Known rows, with every step that occurs:
B -> Y -> G -> T: [ -1  -1   8  10   2  10   0   3  -3 -13   4 -21  12  -4  -4  12   7   4
  -4   6   2  -5 -11 -13 -10   8  10  -1 -10  -6  10   4   8  -2   3  -8
   6 -20  -8  15  -3   9  -8  -8   6  14  -1   2 -16  12   3  -6   9   3
   2]
Y -> B: [-3  4 -5  9 -1  4 -2 -9  0 -2 -1 -1  3 -2  0  5  1  2  0  0  2  1 -6  9
 -3 -1  1  2  1  5  7  5 -3 -6  4 -3  3 -1  2 -1  7 -2  1 -2 -2 12 -6  8
  4  1  3  1 -5 -4 -4]
N -> Q: [11 -5 -6 -2  2  3 -2 -4 -3  5 -1  0  5  0 -1  1  3  2 -2  0  0  3 -4 -2
 -6  0 -4 -9 13 -9  2  9  0  0 -3 -6  2  6 -8 -2  4  3 -6 -3  0 -1 -4  8
  3  0 -3 -1 -1  1 -1]
X -> U -> T -> G -> S: [  5   8   1  12   9  18   7  13  -7 -10  16   5   4   0   5  15   5   6
 -12 -11  -8  11 -34  -2  15 -13   6  -3   3  -6  11  19   0  -4  13   0
  15  -3   0  15   4   4  -9   7   6  12  10 -10 -10  16 -18 -14  21   6
   4]
D -> C -> B -> Y -> G -> S -> V: [ -7   8  21  17   6  11   5  -7 -11 -11 -11  -5   3  -8 -16  13   3  -3
 -21   9  -6   7 -12  -6  -9  19  11   8   0  24  15  19   0  10  12 -13
  -4 -27  11   4  16 -14 -12 -17  15  17  -5   8 -22  16  -6  -3   5   8
 -13]
T -> A -> N -> Q: [  8 -21 -13  -8   1  -1 -15  -6   2   2  -7   3  -1   1  -8  13  -5   4
  -5  -1   9   1  -1 -11  -9  11  -9  -4  -8  -9  -2   6  -8  -2  10 -17
   0  16 -14  -5   4  13 -14   1  10   1  -6   6  -7 -13   5  -5  -5  -5
 -11]
D -> C -> B -> Y -> G -> T -> U: [-11   2   6   5   3   1   0  -9 -26 -18  -3   1  -4  -4 -16  16  10   2
 -18   6   1  -6 -23  -7  -9  16  13   9  -7  16  16   7  15   6  -9 -13
  14 -33  10   2  12  17 -16  -6  17  20   0   7 -23  27   1  -9   8   1
   0]
F -> T -> G -> S: [ 13   4   4   5  11  16  -1   2  -8 -10   7  -2   1   5  -9   5  10  10
  -1  -4  -9   5 -20 -10   6 -12   9  -2  -6  -9   8  20  17  -7  11   3
   4  -7   0  12   0   3  -9   8   9   9   1   4 -11  17  -9  -9  17  11
   5]
S -> V: [ -7   0   4   1  -4   4  -2  -6  11  -1  -4   0   3   0  -8   0  -2  -8
  -3   3   1   0   4  -4   5   7  -3   3  -5  -2  -8  11 -11   0  16  -2
  -4  -5   9  10   4 -12   0  -7   1  -1  -8   1   0   0  -1  -6  -2   3
  -5]
U -> T -> D -> C -> B -> Y -> G -> S: [  0  10  19  14  11  14   5   7 -17  -5   9 -10  -6 -18   2  13   3  12
 -19   2   4  14 -24  -8 -15   6  14  14  -6  18  24  24   5 -14  -8 -10
   8 -12  -2   7   9   0 -22  -3  13  22   1   0 -21  18  -9  -2   2   5
 -12]
Y -> G -> S -> V -> X -> U: [-14  18   1  20   4  11  11   8  -4 -12  -5  20  16  -6  -8  21  11 -17
 -25  -3  -9  12 -12  -2   7  -4   5   6  14   2  18  20  -6  20  36  -2
  -2 -22  15  32  12 -17  -4   1   1  10   8  -3  -8  21 -10 -14  21   0
  -9]
U -> T -> G -> S -> V -> X: [ -4  13   9  12  10  20   1   8   4 -11   5  -2   8   0  -5   9   7  -2
 -19  -8   0   1 -25 -13  17 -11  -7   5  -8 -11  23  42 -12  -9  20   5
   1  -9   2  37   0 -18 -15   1   6  14  -8  -5  -8  21 -16 -14  20   9
   1]
Q -> N -> A -> T -> D -> C -> B -> Y: [ -3  -7  24   7   2  -7 -15 -11 -20 -15 -15 -16 -23  -2 -19  10  -7   2
 -14  -1   9  11  -9  -1  -8  15   9  21   1  28  12  -5  -5   5  -1 -16
   9 -10 -19 -13   5   5 -15   6  12  11   6   3 -25   5  15   8 -21   6
 -23]
D -> C -> B -> Y -> G -> T -> A: [ -7   1  14   0   7   1   1 -18 -11  -9  -6 -11 -12  -9 -16  16   6   7
 -13   8  -1   5 -14  -8 -18  18   9   5 -19  11   9   4   0   7  -9 -14
  -4 -28   0  -2  13   5 -22 -10  14  24   4   6 -29  12  10  -3  -3  -2
  -9]
B -> Y -> G: [ -1  -1   3   9   0  11   1   6  -3  -5  -1 -10  15  -8   3   7   1   4
  -6   7   3  -3  -5 -10  -6   3   8   4  -6   3  11  -5  10  -2   4  -4
   4 -15  -4   5  -3   4  -2  -5   6   4  -5  -3  -9   4   6  -2   6  -1
   1]
N -> A -> T: [ -3  -2  -1  -1  -4   2  -4  -9  -3 -15 -10  10  -8   2 -13   1  -1  -4
  -2  -4  -2  -8  -8   7   1   2   1   9   2  -5   2   0  -9   6  18 -13
   4   1 -14  -5  -8   1  -5   6   5  11   9   5 -11  -6   7  -1  -3   1
  -3]
F -> T -> D -> C -> B -> Y -> G -> S: [  4  11  21  11  11  12   1  -4 -23 -11   1  -7 -10 -13  -9  12  10  10
 -13   5  -2  16 -20 -11 -18   5  22  12  -5  20  18  16  24  -5  -5  -8
   1 -22   3   3  12   3 -17   2  15  16   4   9 -23  22  -1  -2   3   9
  -9]
C -> B -> Y -> G -> T: [ -3   0  10   7   5   5   4 -13  -7  -6   8 -12   1  -7  -9  15   8   5
 -15   9   2   0 -14 -14 -12  16  10 -10 -12   6   9   2   3   3  -5  -8
   7 -32  -1  11   5  12 -12  -4   5  20  -1   3 -20  14   7  -3   1   3
   3]
B -> Y -> G -> S -> V: [ -3   3  16  17   1  17   2   6   7 -11  -6 -12  20  -4 -12   9   2  -3
 -13   8  -3   2  -8 -13  -2  11  11   5  -6   1   8  16  -1   1  31  -9
   1 -16   2  16   2  -8  -5 -14  10  12  -5   1 -14  10  -4 -12   9   9
 -10]
F -> T -> D -> C -> B: [  0   5  11  -3   4  -2  -1 -17 -18  -1   2   4 -30  -9  -6   3   8   6
  -4  -1   3  13  -9  -4 -13   3   7  10  -3  15   3  10  15  -6 -20  -2
  -3 -11   8  -3  13  -2 -13   7   4   4   0  10  -7  12   2   5  -9   4
  -5]
V -> X -> U -> T: [-11   9  -5   6   4  12   4   4  -6 -12   2  16  -6  -1  13  10   4  -6
 -20  -7   1   6 -20   4   7 -10  -5   4   5  -5  19  11  -8   7  -3   4
   3  -8   0  25   5  -5  -6  13  -6   0   8  -7  -5   7  -4  -7  19  -6
   8]
D -> C -> B -> Y -> G -> T: [ -5   5  13  10   6   4   3 -11 -21 -11  -1 -14  -9  -8  -8  15  10   5
 -12   7  -1  -1 -15  -9 -18  17  10   3  -5  16  15   7   9   7 -19 -11
   0 -35   1   2   9   3 -17 -11  11  18  -1   8 -22  18   1   3   3   2
  -2]
G -> S -> V -> X -> U -> T -> F: [-14  12   4  16   7  21   1   0   7 -19   1  10  -2   1  -1  14  13  -9
 -24  -7  -1  17 -21  -7  21  -5   0   9  -1  -6   8  40 -23   7  30  -1
   6   0   6  37  17 -12  -8   7   5  10   6 -13 -16  14 -10 -22  23   9
  -8]
Y -> G -> S: [ 0  8 -1 14  5  7  8 13 -6 -3  5  1 19 -7 -5  9  7  4 -6  1 -8  2 -4  0
 -3 -3 10  0  5 -1 10 11  7 -1 18 -6  4 -2  4  6 -1 -1 -5 -3  3 12  3  1
 -5  9 -8 -3 12  2 -8]
F -> T: [ 0 -3  1 -5  3 11 -4 -7 -4 -8 -1  0 -8  4 -1 -4  6  2  1  2  1 -1 -7 -3
 -2 -3  4 -1 -6 -9  2  6 12 -2 -1  0 -3 -4  4  6  3  0 -4  5  0 -3 -2  9
 -6 -1  4 -1  7  3  7]
A -> T: [ -9  -7   1  -1  -3   1   4   2  -2 -16  -3   5  -4   1  -3  -1  -2  -3
  -2  -4  -5  -3  -4   0   6   4   0  13   1   4   2  -3  -2  -3   8  -5
   5  -4  -6  -5  -2  -1  -3   5   3   1   4  -3  -4  -6   9   3   6  -1
   3]
X -> V: [  5   7   6  -2   1  -2   2   7   9 -11   2   8  -7  -3  -6   5   1  -3
 -14  -2   2   0   3  -4   0   3  -4  -6   8   3   1   4  -3   9   7   7
   2   5  -6  14   7  -4   5   0   2  -7   9  -4   3   1  -1   6   1  -4
  -3]
U -> T -> G -> S: [  8   6   4   9  10  17   2  13  -3  -3  16  -6   7   0   2   5   5  12
  -6  -6  -2   1 -26  -7  11 -11   2  -3  -6 -10  14  27  -2 -16   9   1
  11   6  -4  13  -4   1 -13   3   6  15  -1  -4  -8  12 -16 -10  17   9
   2]
U -> T -> G -> Y -> B: [  0   9   5   8   5  16  -2  -4  -6  -1  27 -15  17   0   5   9  10  12
 -14   1   8   0 -27  -5  11  -3   8  -3 -12  -7  14  23  -8 -21   8   0
  14  -7   0  16  -1   1   2   5   9  20 -14  -3  -3  19 -10  -3   1   4
   9]
D -> C -> B -> Y: [  1   2  16   1   5  -1  -3 -14 -16  -8 -10  -4 -18  -1  -4   3  -4   0
 -13   5   1   8  -8  -1 -10  16   3   6  -3  25  12  -4   3  11 -22  -6
  -3 -21  -4 -14  10  -2  -8  -6  10   5   1   4 -16   7   3   6  -4   1
  -1]

Rows:
[  2   6  15  11   2   6  -2  11 -13 -11   2 -25  -1 -13  -4  13   8   7
   2   0   6   4 -13 -11 -20   5  14  20  -5   7  11   8  16 -11  -6  -9
   5 -17  -7  12   2   2 -14  -9  14  15   2   1 -15  22  -4  -5   1   2
 -13]
B -> Y -> G -> T -> D -> C
[-16 -12  -3   3  -4  -4 -16  -3 -12 -20 -14   7   1  10 -23   6  -4  -5
 -10  -3   4 -11  -9   6  16   4   6  11   2   2   7  -3  -5   5  28 -15
  23   7  -7  -3  -2  15  -5  11   6   7   3   4 -14   1  12  -8  -1   2
 -11]
Q -> N -> A -> T -> U
[  0   3  14   7   1   1   2  -5  -5   1  17 -15  -1 -16  -6  16   8   8
 -11   6   7   7 -13 -18 -17  12  13   1 -14  10   5   3   5  -8  -4  -6
  12 -25  -4  15   3  14 -14   0   6  23   1  -1 -15  21   8  -5  -9   6
  -7]
C -> B -> Y -> G -> T -> D
[ -5  -1  -5  12   4   6   2  -4  -3  -5  11 -16   9  -7  -3  14  19   8
   0   2   3  -1  -5 -12   3   1   7   1  -9 -13  -5  17   3  -9   9  -8
   9  -5   1  18   4  10  -3  -3   9  15  -3  -4 -11  14   0  -8  11   7
  -7]
Y -> G -> T -> F
[-15  18   7  14   3  20   2 -10  -3 -11  17   5  16   1   1  20  14  -8
 -33  -3   7  10 -34  -5  19  -5   1   2  -3  -8  21  31 -19   0  23   4
   8 -28  12  40  10 -15   2  10   6  19 -10  -8  -6  30 -12 -12   9   2
   8]
S -> V -> X -> U -> T -> G -> Y -> B
[ -2  13   8  11   1  11  -4  -1  -2 -22 -10  12   3   4 -23  12   6 -14
 -16 -11  -5  -2 -19  -4  17  -6  -4  11   2  -5  18  29 -14   9  44  -7
   2 -15 -13  25  -7 -17 -13   8  12  23   5   1 -16  19  -5 -13  11  11
  -8]
N -> A -> T -> G -> S -> V -> X
[-11 -14   1   8   1  -1 -16 -10  -5 -16 -11 -14  -4   6 -13   7   1   2
  -4  -2   5   0   3  -1  15   4   2  12   2  -1  -4   5 -15   0  25 -16
  14  12 -16  -2  -1  10  -3  10   6   6   1  -3 -19  -6  14   0  -3  10
 -17]
Q -> N -> A -> T -> F
[-10  -3  -9  -4  -6   0  -9  -6  -9 -20 -10  25  -5   6 -19   3   1  -8
  -6  -6  -1 -13 -16   7  12   1   3  13  -1  -2   3  -1  -3   6  27 -13
  19   3  -6  -6  -6  10  -5  11  10  12   8   3 -11   2   8 -12   0   2
   0]
N -> A -> T -> U
[  8   0   0  -1   5  12  -1  -5  -7  -6   8  -2  -3   1   0   1   6   8
   2  -3   0  -1 -13 -11   7 -11   3   0  -9 -11   4   9  19 -11   1   4
   2 -15   3  11  -3   4  -5   9   6   1  -6   2  -5  12   0  -3  10   6
  12]
F -> T -> G
[-12  15  12   6   3  16   4  -1  -2 -10  16   4  14   3   1  16  13  -9
 -32  -3   5  10 -27 -13  22  -4  -1   0  -4  -9  15  25 -16   5  18   7
   6 -28   9  43   5 -12   1  12   8   6  -6 -17  -8  27 -14 -15  13   5
  12]
S -> V -> X -> U -> T -> G -> Y
[  1   5   6   9  -1  12  -4  -3   3 -18  -4   7   5   3 -28   8   1  -5
  -7  -8  -9  -3 -19  -4  15   2   1   8  -1  -6   3  24 -13   4  47 -14
   8  -5  -9  10  -4  -9 -11  -1  15  23   3   3 -14  13  -6 -14   5  14
 -11]
N -> A -> T -> G -> S -> V
[ -1 -10   2   7   2   1 -10  -2 -11 -12  -2 -11   3   6 -14  11  -3   2
  -4  -5   3  -5  -8  -3  14  -5   0   6   2   1   8   2  -3  -3  23  -8
  12  -4 -14  -1 -10   3  -6  10   7   9  -2  -2 -12   3   7   3   1   6
  -8]
Q -> N -> A -> T -> G
[ -5   4   7   6  -1   6   4  -7 -13 -13  16  -8  18   3  -7  10   8   4
 -12  -1  -1  -1 -15  -4  12   3  10   9  -3   5   9   5  -3 -11  20  -4
  16 -20  -5   1   0   1   6  10  13  20  -8  -4  -4  17   3   4   0   3
   8]
A -> T -> G -> Y -> B
[ -3   2   9  13  10   5   0 -19 -19 -13   0 -20  -9  -8  -8  17  15   8
 -12   6   3   5 -12 -16  -6  15  10   8 -10  14   6  14   6   1 -14 -13
   6 -29   2   3  13   9 -11  -9  19  21  -3  -1 -28  20   4   0   6   8
  -9]
D -> C -> B -> Y -> G -> T -> F
[ -3  -6   0 -14   4   8  -6 -14   7  -5  -7   4 -14   0 -10  -2   3   3
   1   3  -2   4  -5  -4  -5  -1   3   0 -21 -17  -4   3   3  -2   9  -2
  -7   3   1   3   7   5 -12   7   2   3   4   5 -14  -5  12  -8  -1  -2
   0]
F -> T -> A
[ -7  13  10   9   5   7   0   3   5 -11  -9   4   5   6 -12   6   6 -11
 -16  -3  -3   5  -4  -3   5   0  -3   4   3  -1  11  27 -13  11  24   3
  -6  -6   5  26   5 -18  -6  -2   0   8   2   1  -6  13  -9 -10  10   7
  -9]
G -> S -> V -> X
[  5   5  24   0   5  -5  -6 -12 -13  -7   3 -20 -25  -6 -11   9   4   4
  -7   0   6  11 -16 -10 -18  16   9   8  -8  20   4   5   5   0 -21  -5
   7 -19  -7  -1  10   5 -18  -4  11  16   7   1 -19  19   0  -2 -13   7
  -9]
G -> T -> D -> C -> B -> Y
[ 13 -16 -12   0   0   0 -13  -1  -7   0  -2   1   4   1  -1  12  -2   5
  -4  -2   9  -4  -1 -11  -9   9  -7  -5   5  -2   4   9   0  -2   3 -14
   4   9 -11  -3   1  12  -6  -1   7  -6 -11   7   0  -7  -4   2   2  -3
  -6]
A -> N -> Q
[-11  10  -3  10   3  20   4   2   1 -11   7  14   1  -3   5  15   5 -10
 -22  -9   4   8 -27 -11  22 -12  -9   8  -3  -9  16  26  -9  -1  15   6
   2 -22  11  38   5 -15  -7   8   3   4  -5 -12  -2  20  -7 -14  19  -1
   7]
S -> V -> X -> U -> T -> G
[  6   9   7   6   5  13  -3 -17 -11  -8  16 -12  13   5  -6   7  16  10
  -9   5   4   2 -21  -6   6  -3  14  -4 -10  -9   9  15  10 -11  10   1
   7 -20   5  13   3   4   6  11  10  16 -14   5  -6  24  -2  -2   1   9
  14]
F -> T -> G -> Y -> B
[ -3 -16  -5 -11   0   5 -16  -9   3 -12  -6   2 -14   4  -9   8  -2   5
   0   0   9  -4  -4 -13  -6   9  -1   5 -27  -7  -1   4   4  -3  14 -12
  -5   6  -3   3   3  13 -10   9  10   0  -2   5 -16 -13  13  -5   3  -4
  -3]
F -> T -> A -> N
[ -5  -2   7  -3  -6  -3   3   7   1  -7   4   1  -5  -7  -2   1  -1   0
   2  -7  -1   7  -2  -6   1  -1   4  21  -1   8  -1  -4   2 -13  11  -3
  12   2  -7  -1  -3   0  -5  10   5   4   6  -7  -1   1  11   2  -6   0
  -7]
A -> T -> D
[ -8  -4  -6  -6  -1   7  -7  -5  -9 -14  -3  17  -5   7  -9  -2   8   0
  -4   0   0  -6 -13  -4   7  -4   9   4  -8 -10   2   5  18  -4   7   1
  10  -3  11   5   6  13  -4  10   5  -1  -3   8  -6   8   6 -13  10   4
  10]
F -> T -> U
[ -6   1  -3   9   3   4   6   2  -4  -4  10  -9   9  -4  -4  12  14   3
   0   2  -2  -6  -6  -5  -8   2   7  -3  -4  -8   4  12   6  -4   6  -6
   4 -14   3  16  -1   4  -7  -5   1  13  -1   5  -6  11  -1  -2   8   0
  -2]
Y -> G -> T
[-16  -6  -7  -3  -6  -1   1   3  -8 -22  -6  19   0   4 -11   1   0  -7
  -7  -6  -2  -8 -10  -1  13   4   4  18  -1   5   2  -6   3  -5  18  -7
  19  -2   2  -6   1  11  -2  11   9   2   3  -4  -5   3  12  -9   9  -1
   4]
A -> T -> U
[ -2   5  13   7  -2   1  -2 -11 -22 -14  -7   6 -14 -18 -14  13   0   2
 -13   0   4   4 -14  -3 -14  10  11  25  -2  23  16  -2   4   1   5 -21
   6 -24 -13  -8   0  -1 -16   3  17  22   4   4 -23  11  11   5 -12   3
 -14]
N -> A -> T -> D -> C -> B -> Y -> G
[  0  16  -1  14  13  18   6  16 -12 -13  10  13   2   1   6  17   8  -1
 -23 -13  -7  12 -34  -3  16 -20   0   0   7  -6  27  25  -1   2   9   6
   9 -10  -1  28   2  -4 -12  15   3  13  11 -12 -10  25 -16 -14  27   3
   6]
V -> X -> U -> T -> G -> S
[-25  12   1  11   7  22   9   5   9 -12  -3  18  10  -8  -7  21   8 -10
 -30  -4  -6  15 -23  -2   6  -5   3   9  -6 -12  17  32 -20   8  42  -7
  -2 -10  11  39  13 -15 -20   3   3  19   8  -4 -16  10  -5 -23  19  -5
 -11]
Y -> G -> S -> V -> X -> U -> T -> A
[ -6  11   7   7   4  -7   7  -6 -19   3  13  -5 -11 -16  -8  17  14   7
  -7   0   1   8 -10  -6 -17   7  11  10   0  15   6  13  10  -8 -13 -10
   2 -19  11   7  11  -2 -16  -5   8  19   1   7  -8  24  -5   4  -6   2
 -14]
Y -> G -> T -> D -> C -> B
[  2 -17 -16   1   2   2  -9  -3  -2  -1   3  -6  11  -5 -13  24   8   9
  -5   2   5  -6  -5 -17 -17  13  -2  -5 -10 -19   3  15  -3  -6  17 -25
   4   3 -10  10   3  17 -22  -5  11  14  -6   9 -13  -3   3  -8   3  -7
 -12]
Y -> G -> T -> A -> N -> Q
[  2   4  10  -1   5  11   2   3  -7   0  25 -14  16   0   5   5   9  11
 -13   1   7  -1 -23 -13  11  -2   5  -6 -12 -12   8  17  -6 -16   1   4
  13  -7  -4  16  -7   3   0   9  10   8  -9 -12  -7  16 -12  -5   7   8
  13]
U -> T -> G -> Y
[  2  -1  -3   4   6  16   0   6  -1   0  15  -6   3  -5   8   4   1  10
  -3  -5   4  -4 -20  -9  14 -11  -5   0 -10 -10   9  16   1 -23  -2   4
   7  -5  -3  12  -6   1  -8   5   5   8 -10  -7  -1   7  -7  -3  11   3
  11]
U -> T -> G
[-10  -1  -2  -3   3   2   4  -2   5  -3   5  -7   6  -7 -13  13  11   6
   0   4  -3  -2  -7  -6  -7   4   5  -1 -17 -15  -1   9  -2  -5  15  -9
   0  -6   2  14   2   8 -15  -4   5  20   3   2 -12   4   5 -11   2  -6
  -8]
Y -> G -> T -> A
[ -8  -8   7   1   5  -1  -9 -13 -16 -15  -4 -12 -12  -5 -17  26   2   7
 -14   6   8  -3 -12 -16 -21  29   5   7 -26  18  12   4  -1   5  -3 -24
  -1 -27  -4  -1   9  11 -23  -8  22  22   0   5 -33   4   8   0   0  -5
 -13]
D -> C -> B -> Y -> G -> T -> A -> N
